Known rows, with every way that one mark hangs from another:
boda[runo[dilo[fadeg roga] goled]]: [202 -49 -90 7 -200 -77 -172 -301 -157 -206 -161 -279 211 66 -17 278 34 -101 -112 -65 80 -103 74 -273 -157 180 -412 142 -78 166 -550 206 -37 93 70 -83 -274 -263 327 -90 -150 248 -205 418 -1 149 -144 204 30 -412 352 -268 -30 -193 216 37 80]
pozik[goled[runo[boda dilo[fadeg roga[pidosem]]]]]: [117 30 -211 217 -267 140 82 -88 80 -76 -195 -537 418 19 -96 356 -53 -1 -53 -138 44 -9 -102 -107 163 -128 -165 226 -19 56 -595 311 159 -59 316 -132 -291 -10 319 -279 74 216 -204 286 557 12 -133 238 -11 -384 354 -368 122 -48 106 -109 105]
goled[pozik runo[boda dilo[fadeg]]]: [134 17 -45 84 -74 115 274 -7 294 -75 -113 -409 317 58 91 343 -131 203 -226 51 92 -71 -43 27 -115 143 -119 16 -38 155 -401 287 204 21 220 -253 -208 42 256 -188 99 -72 -295 -5 394 129 -160 300 -74 -347 492 122 151 -3 -18 -38 -13]
runo[dilo goled]: [86 -46 -82 -34 6 196 38 -16 -271 10 -140 -204 -18 67 35 160 123 53 63 54 63 7 2 -123 -136 -64 -253 40 -43 58 -251 217 -35 187 -63 -24 -238 -114 106 170 -87 109 -142 211 -61 83 -176 54 38 -254 98 85 85 -105 73 -1 99]
pidosem[roga[losoz nadin]]: [118 7 50 -69 -179 -15 -171 262 -120 -147 -152 40 105 -11 -20 -21 240 17 189 -205 -40 -28 166 -174 39 -35 20 -25 -8 -181 -178 65 -65 168 115 -88 -54 128 -202 -12 -121 177 -120 260 283 89 27 -15 -184 19 -113 -247 -32 -43 -64 16 98]
boda[runo[dilo]]: [102 -69 68 -79 72 -112 109 -79 -44 -4 17 -123 44 21 136 110 46 -69 192 12 120 -152 106 -84 -141 25 -360 74 36 8 -124 129 132 29 47 -32 -100 -45 38 28 -34 44 -29 30 175 189 24 125 -76 -125 24 13 2 17 113 14 36]
dilo[fadeg roga[pidosem]]: [62 31 -159 134 -243 21 -170 -214 82 -68 -107 -226 300 -37 -129 101 -262 -185 -26 -155 -31 53 -40 -183 102 -22 -69 191 -86 67 -383 8 26 -23 131 -3 -35 -52 270 -279 -2 236 -164 268 232 -68 -15 11 -83 -213 176 -360 -4 -78 186 47 -22]
goled[pozik runo[dilo[fadeg]]]: [52 -7 63 53 39 109 338 2 421 -153 -171 -304 282 21 10 256 -181 58 -114 55 55 -85 3 -13 -134 4 -61 37 -38 152 -400 203 128 -23 182 -321 -97 112 246 -172 110 38 -49 -114 235 207 -60 245 -188 -146 324 85 88 37 23 -43 5]
goled[pozik runo[boda dilo[roga[losoz pidosem]]]]: [296 -60 -164 -21 -162 123 267 173 322 -139 -148 -452 362 91 73 325 208 75 108 -180 209 -153 5 -58 -99 -62 -180 93 -74 59 -442 486 264 179 259 -430 -243 220 267 -142 22 66 -342 195 749 236 -55 2 -162 -436 273 -81 148 -21 -10 -37 -1]
boda[runo[goled]]: [111 22 -12 -112 3 -246 -25 -48 -80 23 -100 39 5 74 21 103 -38 -63 39 0 25 -100 104 -86 -201 64 -118 117 -49 67 -144 35 -14 63 -91 79 -23 -157 -95 138 1 90 10 180 -107 142 22 93 -20 -162 82 -84 -34 -81 35 35 16]
boda[runo[dilo[fadeg roga[nadin pidosem]] goled[pozik]]]: [371 30 -149 -13 -140 -92 94 -201 37 -4 -283 -361 536 102 -58 402 -227 -266 391 -190 -3 -212 164 -91 -201 64 -423 161 -198 -11 -772 375 106 237 249 25 -169 -101 207 -52 44 382 -224 683 289 288 -46 124 -199 -404 303 -278 111 -239 279 133 3]
losoz[nolu roga[nadin]]: [223 15 -123 -76 -152 162 -41 202 -84 -34 -18 -82 -74 61 175 -18 -217 -120 282 -50 -69 -70 191 149 -115 -37 -8 2 72 -218 -269 -3 -7 -186 190 96 185 97 -282 116 -18 -101 -129 257 37 348 70 65 -186 10 -145 -246 -93 -68 152 -58 -78]
runo[dilo[fadeg]]: [110 -76 -21 76 -36 154 1 -161 -138 -74 -80 -263 111 -62 -41 130 -67 -17 -59 2 28 70 -25 -115 14 -6 -269 82 20 53 -319 149 29 -18 43 -53 -152 -97 199 -141 -19 52 -127 87 91 -19 -117 297 -23 -147 225 54 110 -46 129 56 47]
goled[pozik runo[dilo[roga]]]: [-7 -48 -23 72 12 133 286 31 491 -182 -101 -350 262 43 5 231 -2 65 -105 51 184 -307 -21 59 -148 40 -76 -52 -16 208 -237 240 96 84 236 -330 -173 168 334 -161 -62 18 -65 -119 225 185 -31 -17 -56 -185 197 -96 42 -25 -90 -101 -18]
fadeg[dilo[roga[losoz nadin pidosem]]]: [264 -112 -183 -104 -203 328 -57 -62 55 -193 -217 -101 378 16 -184 134 27 -249 363 -343 129 -70 174 27 -8 -211 -103 317 -112 -213 -420 237 -129 151 160 -51 5 64 69 -36 -58 209 -358 410 493 136 74 -32 -137 -129 19 -298 -64 -119 127 -20 81]
dilo[fadeg roga]: [22 -25 -37 120 -211 -7 -161 -238 9 -301 -79 -192 227 -21 -101 101 -98 -81 -197 -88 -49 -24 -12 -101 50 159 -57 29 -33 157 -301 -49 -102 -48 40 -77 -87 -102 211 -264 -78 123 -105 179 -11 -74 -7 98 24 -162 246 -238 -1 -90 31 8 -22]
nadin[roga[losoz pidosem]]: [216 -40 -50 -108 -142 -83 -79 194 107 -136 -195 54 -9 112 -117 90 3 -54 146 -137 31 -35 102 -97 24 -308 46 85 16 -283 -45 154 -71 23 50 -95 10 116 -2 -5 2 117 -121 268 368 24 78 -97 -153 18 13 -186 -35 161 14 205 75]
runo[boda dilo[fadeg roga] goled[pozik]]: [253 -13 -173 101 -285 133 -84 -210 -97 -193 -134 -483 212 87 -21 397 -19 159 -138 36 -37 -39 -47 -145 -30 293 -346 0 -86 197 -619 378 -51 195 77 -145 -317 -205 354 -166 -21 182 -427 419 167 9 -286 187 115 -605 626 -31 231 -210 103 61 1]
dilo[fadeg roga[losoz[nolu] nadin pidosem]]: [339 -84 -176 3 -318 141 -150 -15 95 -199 -226 -284 394 72 -7 138 -155 -250 347 -351 -117 -74 122 -41 33 -57 -88 248 -63 -233 -742 117 49 12 228 -183 10 35 113 -141 -106 232 -175 449 491 242 46 140 -252 -215 28 -343 -78 -81 170 80 -21]
nadin[roga[losoz[nolu] pidosem]]: [245 -94 -140 -113 -92 -12 -124 305 100 -121 -173 -5 -85 119 14 17 -157 -37 289 -125 1 -163 129 -12 -2 -237 104 105 84 -292 -226 130 95 -38 104 -142 88 128 -43 108 -17 7 -5 222 350 189 133 40 -224 26 -12 -209 -165 194 -86 201 98]
dilo[roga[losoz[nolu] nadin pidosem]]: [274 -96 -190 -58 -205 143 -104 113 41 -124 -161 -182 301 88 9 47 -64 -203 533 -268 -52 -134 131 53 44 -128 -71 169 -44 -334 -536 185 112 151 242 -135 93 128 2 60 -92 177 -94 379 368 282 123 -19 -208 -87 -155 -265 -156 -41 41 65 7]

Rows:
[-64 -57 -77 53 -46 150 139 6 164 -188 -83 -309 175 53 93 158 67 5 -183 40 191 -202 -52 -29 -65 22 -76 40 -22 194 -258 176 -10 69 137 -235 -172 93 231 -106 -111 5 -59 -76 216 143 -68 15 34 -146 130 -187 -16 -47 -97 -77 -48] | goled[runo[dilo[roga]]]
[309 -66 -135 -135 -111 87 -1 215 24 50 -148 -122 237 46 93 14 -32 -183 643 -237 -72 -53 175 88 -64 -182 -51 183 -51 -386 -408 133 224 124 193 -81 146 131 -176 171 -42 75 -82 306 353 266 117 16 -308 -3 -245 -99 -107 -29 57 117 71] | roga[losoz[nolu] nadin pidosem]
[152 15 -133 207 -199 151 -14 -52 69 -243 -183 -508 281 16 -39 365 8 159 -299 -1 7 -71 -104 -58 122 93 -158 145 59 88 -522 259 68 -88 277 -136 -267 -47 278 -306 54 68 -206 166 407 10 -154 290 91 -337 419 -205 86 -87 86 -147 92] | pozik[goled[runo[boda dilo[fadeg roga]]]]
[187 -151 -54 -115 -119 56 -130 316 142 -240 -141 16 -248 144 42 53 -99 90 138 -12 9 -210 121 15 -46 -72 93 -36 135 -255 -187 50 -84 -62 37 -201 105 134 -55 72 -21 -98 12 140 175 172 68 113 -63 38 107 -108 -176 195 -111 157 81] | nadin[roga[losoz[nolu]]]
[233 -15 -201 -20 -120 122 -42 -55 -375 76 -36 -296 -58 43 114 232 212 198 -10 71 31 15 -42 -111 -94 82 -337 -19 -54 46 -274 342 6 187 -71 44 -223 -187 90 136 -46 117 -405 348 125 -34 -214 118 104 -457 341 161 158 -181 20 -9 69] | runo[boda dilo goled]
[-34 -41 53 16 174 118 373 138 395 -75 -132 -251 173 87 102 222 -32 103 12 85 115 -212 17 138 -202 -74 -21 -32 -59 176 -170 280 125 48 158 -291 -139 193 170 -15 87 -71 -9 -183 218 239 -30 -15 -155 -80 148 85 42 -10 -92 -74 -30] | goled[pozik runo[dilo]]
[196 -4 47 -104 79 -121 152 -49 -5 88 -146 -188 55 119 84 219 -13 16 174 47 75 -191 106 -10 -264 50 -321 22 -92 122 -236 245 127 181 39 -82 -136 -92 118 182 41 75 -90 112 20 324 -61 25 -126 -225 164 80 88 -59 127 24 73] | boda[runo[dilo goled[pozik]]]
[147 -19 -143 107 -228 109 54 -172 70 -227 -97 -502 307 15 28 279 9 127 -364 -9 179 -53 -66 -137 18 94 -225 82 -2 215 -533 274 27 -34 180 -230 -234 -63 350 -316 -55 53 -294 167 382 -30 -171 276 47 -416 475 -147 36 -115 -40 -49 -15] | goled[runo[boda dilo[fadeg roga]]]
[-42 40 56 81 87 147 242 190 154 -41 -180 -238 47 -9 20 237 142 41 9 80 65 -149 -76 38 -4 -117 9 61 25 28 -110 206 150 -12 198 -93 -237 90 29 32 87 0 186 -145 138 123 -8 111 -68 -34 40 -64 29 68 -8 -191 157] | pozik[goled[runo[dilo]]]
[269 -121 -42 -109 -167 121 -2 219 -47 -92 -121 -46 75 59 86 29 51 -46 418 -124 -97 -136 171 90 -41 -54 -57 32 37 -331 -398 132 83 112 129 -171 103 65 -143 176 -99 2 11 159 258 294 77 82 -169 -37 -148 -2 -54 0 22 46 67] | roga[losoz[nolu] nadin]
[206 -48 -92 49 -174 167 -10 -210 -238 -33 -38 -345 101 -57 61 198 22 132 -113 24 10 61 -4 -154 37 89 -312 69 -5 24 -328 215 59 14 87 27 -158 -162 163 -223 -29 -11 -384 170 314 -72 -225 332 18 -342 450 90 158 -55 82 54 59] | runo[boda dilo[fadeg]]
[227 -72 -17 -51 -326 88 -81 -83 74 -338 -189 -157 344 -32 -114 148 5 -137 -28 -247 -68 -4 89 -114 34 126 -117 4 -32 -140 -559 149 -183 69 162 -170 -63 -62 139 -170 -118 236 -170 393 317 95 -37 169 -48 -180 153 -227 37 -81 112 39 16] | dilo[fadeg roga[losoz nadin]]
[255 63 -142 -51 -152 64 66 77 -106 152 -46 -60 107 -44 68 53 -94 -234 310 -172 -24 111 112 78 -68 -213 -19 77 19 -276 -154 69 64 -139 167 205 130 102 -217 85 57 52 -229 500 241 224 72 -59 -266 39 -193 -297 7 -118 215 -38 -89] | losoz[roga[nadin pidosem]]
[354 -177 -226 -86 -204 388 -123 10 99 -213 -182 -171 295 155 -74 110 -265 -250 519 -310 46 -145 206 104 12 -153 -48 367 -96 -270 -569 196 14 165 182 -103 84 72 42 23 -158 91 -268 323 463 298 161 20 -198 -167 -9 -259 -201 -110 69 20 66] | fadeg[dilo[roga[losoz[nolu] nadin pidosem]]]
[226 -216 -166 -5 -127 371 -151 36 133 -343 -205 -119 201 144 -60 49 -117 -131 336 -226 59 -193 183 96 -48 -27 -87 277 -33 -209 -557 120 -119 142 156 -193 41 59 2 8 -154 34 -239 220 259 258 144 80 -124 -112 80 -203 -245 -122 -25 -48 41] | fadeg[dilo[roga[losoz[nolu] nadin]]]
[236 -67 -91 -117 -50 149 365 171 478 -146 -280 -408 536 49 15 320 51 -111 333 -243 120 -192 124 114 -82 -186 -120 75 -121 -120 -530 516 209 185 392 -312 -168 278 198 -1 -11 243 -181 250 650 291 3 -127 -299 -177 -23 -174 31 -73 69 -48 -17] | goled[pozik runo[dilo[roga[losoz nadin pidosem]]]]
[277 28 -199 -56 -136 150 23 186 -133 138 -3 -105 75 30 159 67 -281 -236 457 -113 -61 41 131 100 -84 -214 -4 100 28 -339 -298 22 165 -142 252 160 253 148 -250 176 21 -50 -211 425 188 357 113 0 -350 21 -221 -336 -121 -99 179 -21 -112] | losoz[nolu roga[nadin pidosem]]
[16 2 -91 159 -153 137 101 34 34 -132 -128 -425 121 27 43 274 106 176 -107 47 112 -172 -91 13 75 2 -125 50 31 133 -356 290 42 -1 207 -133 -305 13 209 -135 28 53 -88 70 363 46 -118 141 81 -347 234 -190 122 -7 1 -209 109] | pozik[goled[runo[boda dilo[roga]]]]
[191 -49 -79 84 -166 234 -10 -207 53 -210 -170 -380 233 103 -108 310 -100 51 -162 -26 -35 -89 -39 -176 -145 209 -284 25 -111 250 -607 285 -66 180 40 -205 -275 -126 412 -126 -55 177 -211 304 15 73 -193 116 47 -435 448 -86 109 -184 160 9 28] | runo[dilo[fadeg roga] goled[pozik]]
[100 -119 -131 31 -70 361 -88 -214 23 -206 -144 -75 257 69 -94 98 -140 -142 156 -159 62 -171 97 75 33 -12 -66 222 -24 -87 -338 99 -217 115 84 59 7 -21 20 -80 -105 103 -275 246 145 96 60 -42 9 -96 91 -199 -85 -239 8 -101 -15] | fadeg[dilo[roga[nadin]]]
[280 -28 -142 -51 -345 41 -107 -93 38 -208 -202 -208 458 -50 -148 167 -50 -280 182 -347 -79 79 107 -70 86 -70 -157 150 -107 -227 -590 220 -72 71 239 -32 -73 -9 174 -183 -35 310 -220 526 479 72 -7 124 -182 -149 151 -269 66 -102 204 97 49] | dilo[fadeg roga[losoz nadin pidosem]]
[150 -118 -5 61 -135 -108 -55 -299 -38 -239 -85 -325 247 -2 14 176 -67 -150 -97 -55 56 -135 77 -156 -50 128 -434 147 32 161 -470 67 7 -20 154 -106 -131 -125 327 -238 -104 138 -100 234 220 120 -25 297 -43 -297 262 -229 -3 -36 184 32 16] | boda[runo[dilo[fadeg roga]]]
[82 -150 -60 -9 -133 333 -162 -70 166 -413 -89 -64 113 66 -102 72 46 -78 -66 -191 120 -22 109 -66 -27 42 -72 217 -45 21 -218 141 -223 62 25 -265 -54 -9 148 -58 -77 26 -206 126 223 111 77 14 19 -127 189 -193 -131 -35 38 -58 105] | fadeg[dilo[roga[losoz]]]
[126 36 -34 121 -84 170 113 -27 -45 -79 -166 -403 220 -1 14 328 -32 156 -276 29 11 -25 -99 -48 75 22 -105 125 36 60 -426 231 128 -70 223 -71 -215 -50 124 -123 163 37 -92 96 372 19 -183 351 -6 -244 397 -29 142 58 47 -136 145] | pozik[goled[runo[boda dilo[fadeg]]]]
[214 -17 -71 -70 -47 -71 -53 -240 -184 -43 -181 -211 94 50 67 204 -36 -55 1 -8 10 -73 93 -197 -187 104 -411 156 -94 96 -455 153 29 117 49 17 -169 -269 125 61 -24 101 -133 280 -42 162 -118 296 -43 -374 272 -48 73 -60 177 75 120] | boda[runo[dilo[fadeg] goled]]
[329 11 -164 52 -185 187 53 -139 -88 -32 -107 -383 79 65 23 345 -45 216 -77 8 -57 52 -16 -140 -133 179 -327 25 -91 77 -523 334 58 151 27 -36 -317 -211 235 -14 17 67 -389 249 246 26 -277 238 7 -518 541 165 239 -152 108 45 107] | runo[boda dilo[fadeg] goled[pozik]]
[337 27 -236 47 -263 154 -62 -211 -33 3 -105 -568 321 56 -73 375 -120 37 27 -84 -44 33 -37 -154 -52 55 -360 88 -101 149 -691 406 72 214 83 -24 -271 -118 386 -129 2 305 -505 518 439 9 -254 119 -6 -605 553 -89 213 -209 155 67 40] | runo[boda dilo[fadeg roga[pidosem]] goled[pozik]]
